Each row comes from the steps of one path. Every step used is in the known rows, and no mark comes twice. Write the path behind each row, first mark first.
(in the rows, 128 means zero)
Known rows:
A-B-X: [108 110 130  91 134 124  32 124 157 145 113 155 162 138 151 137 171 100
  93 141 146 180]
X-J-U-B-A: [167 137 163 140 150 138 118 111  99  75  55 108 134 103 167 118 122 170
 136 154 117 119]
J-A-B-X-C: [ 93  59 131  98 100 100  88 136 110 142 121 172 171 145 113 123  83  91
 130 116  94 180]
V-E: [158 141 110 135 151 143  75 127 147 195  92 138 103 158 139 127 160 113
 131 113 149 117]
A-B-X-J-U: [ 92 108 145 101 187 130  68 151 120 101 127 125 125 124 145 159 153  99
 107 126 128 175]
J-X-C: [ 98 121  62 126 103 171 109 146 133 153  97 117 123 121 123 116  94 120
 186 109 147 160]
C-A-J: [175 151 158 122 113  95 149 101 140 120 162 140  80 128 106 145 153 109
  75 153 115  63]
B-X-C: [108  70 101 130 151 151 104 129 137 138 125 131 140 121 108  87 107 101
 146 113 134 183]
A-J: [157 163 140 150 138 114 125 132 142 173 153 131 119 123 126 127 163 108
 112 140 138  83]
U-B-X-C-A: [130  47 131  97 111 156  88 109 123  42  94 145 122 145  88  96 109 139
  98 153 122 142]
B-A-J: [176 167 157 153 129  78 152  82 143 145 128 136 149  96 155 107 142 126
 110 151 138 119]
U-J-A-B-X-C: [ 95  89 163 121 136  85 141 155  99 102 140 181 156 158 123 131  97 111
 135 108 103 169]
C-A-V: [153 120 122 130  89 126 157 110 136 173 127 119  88 123  90 147 124 120
 108 161 124  64]
X-C-A-V: [126  71 113 137  85 142 171 119 121 154 113 119  89 138  63 117  74 112
 146 148 126  93]
U-J: [160 177 150 152 158 122 143 145 134 151 119 135 103 135 153 129 162 135
 144 124 133  97]
X-B-A-V-E: [139 126  69 130 111 139 134  95 151 192  88 126 151 138 173 106 114 148
 153 112 169 158]
X-J: [151 152 124 128 155 145 151 145 136 138 112  98  81  98 155 139 144 108
 136 122 151 117]
X-J-U-B-A-V: [143 123 148 168 141 143 156 124  91 103  72  88 145  99 135 122 109 173
 140 167 141  94]
X-B-A-J-U: [152 156 120 134 119 106 116  90 128 146 143 138 157 117 177 108 114 148
 147 116  89 135]
X-B-A-J-U-C: [121 153 159 146 126 117 136 118 132 120 175 117 192 129 150  89 125 156
 152  92  92 145]
B-X-C-A-J: [126  74 142 120 146 104 159 109 132  67 186 145 102 123  67 107 110  96
  85 134 127 138]
X-J-A-B: [134 139 160  99 102  97 136 149 112 137 108 141 113 121 161 176 123  98
 118 126 111 116]
C-A: [175 136 134 103  97 120 116  94 147 141 107 137  78 128 125 142 138 118
 104 147 100  91]

Which path is each row?
[ 59 104 185 114 192 142  88 179 125  72 164 104 159 136 119 139 165 110
 115 103 130 188] => A-B-X-J-U-C
[138 110 120 116 138 162  51 127 140 112  99 135 160 127 134 109 171 146
  95 152 143 135] => U-B-X
[116 154 185 179 159 131 120 169 123 156 196 111 155 149  83 113 160 124
 135 107  94  85] => A-J-U-C
[142 147 131 142 172 147 126 149 113 145 118  98  84 110 138 144 128 116
 151 115 106 104] => X-J-U
[138 134 117 157 149 115 222 159 100 190 143 110  86 124 111 162 106 110
 134 109 146  77] => X-J-A-V-E
[147 181 124 138  97 120 119 105 127  77  98 131 175 102 163 125 149 176
 106 168 172 123] => U-B-A-J-X
[ 96 138  85 145 119 146 142 152 125 133 147 121 126 125 103 120 106 112
 159 115 163 134] => A-J-X-C
[113 113 114 146 152 108 232 157 104 141 191 102 119  73 104 155 105 106
 110 124 128 115] => B-X-J-A-V
[128  62 152 113 129 133 123 117 117  24 148 150 125 143  68 103 123 131
  69 159 138 117] => U-B-X-C-A-J
[ 97  96 190  75 119 115  76 125 157  65 155 143 152 154 104 135 176 109
  68 136 124 176] => U-C-A-B-X
[167 161 167 171 146  77 124  87 118 157 135 137 150 108 138 114 125 135
 127 146  93 104] => B-A-J-U
[170 177 161 155 125  86 187 147 106 166 143 155 110 131 144 146 129 135
 140 116  77  71] => U-J-A
[126  66 106 140 117 142 154 120 122 158 104 129  75 174  59 120  86 109
 138 127 152 102] => X-C-A-V-E
[128 172  44  87  70 146 113  87 158 132  89 120 155  90 221 120 111 159
 168 109 140 194] => J-X-B-A
[148 112 136 177 137 140  77 107 100 166  54 130 166 166 120 110 124 177
 136 159 136  96] => J-U-B-A-V-E
[132 200  79 108 111 129 164 109 147  93 107 130 142 102 231 127 125 179
 176 103 150 185] => U-J-X-B-A
[108 186  62 134 105 137 205 122 136 124 126 114 152 102 200 133 111 182
 177 118 174 159] => U-J-X-B-A-V
[151 142 157 159 135 147  60 146 103 139 125 135 144 158 104 127 157 152
 111 151 101  52] => A-J-U-B
[140 128  74 124  78 137 147  93 151 187 100 116 165 102 180 104 103 150
 162 129 142 149] => X-B-A-V
[115 110 110 148 184 111 216 158 104 153 181 113 104 110 101 158 117 104
 102 108 156 124] => B-X-J-A-V-E
[ 99 151  95 148 139 152 163 166 120 111 114 126 107 136 134 125 107 137
 192 103 157 147] => U-J-X-C
[ 89 101 198  69 153 121 140 142 146   8 164 116 117 130 116 150 171 105
  65 126 153 183] => U-C-A-B-X-J
[126 203 107 138 144 137 149 156 134 127 128 123 103 123 164 153 158 148
 155 116 153 120] => U-J-X
[106 153  26 114  97 155 138 106 150 170 100 115 151 124 184 128 110 161
 167 104 187 180] => J-X-B-A-V-E
[120 118 161 141  94 138 175 139 140 145 163  96 121 137  66 126 139 129
 118 140 127  78] => U-C-A-V
[ 87  89 195  90 136 116  53 130 135  78 163 142 153 165  89 139 160 118
  83 128  79 164] => J-U-C-A-B-X
[108 165  23  83  81 185  85 138 161 163 114 116 126 118 191 143 130 142
 171  93 139 160] => J-X-B
[146 159 147 166 152 115  99 140 120 181 162 132 121 136 107 132 145 115
 127 130  93  69] => A-J-U
[116 113  83  98  80 150 135 118 132 101 103 125  80 125 104 134  83 121
 153 124 123 140] => J-X-C-A
[114  71 149 136 164 107 137 112 105  79 192 144 102 135  52 114  96 103
  99 126  83 122] => B-X-C-A-J-U
[109 115 206 100  98 123  55 135 128 112 125 141 135 184  93 145 149 123
 113 130  69 114] => J-U-C-A-B
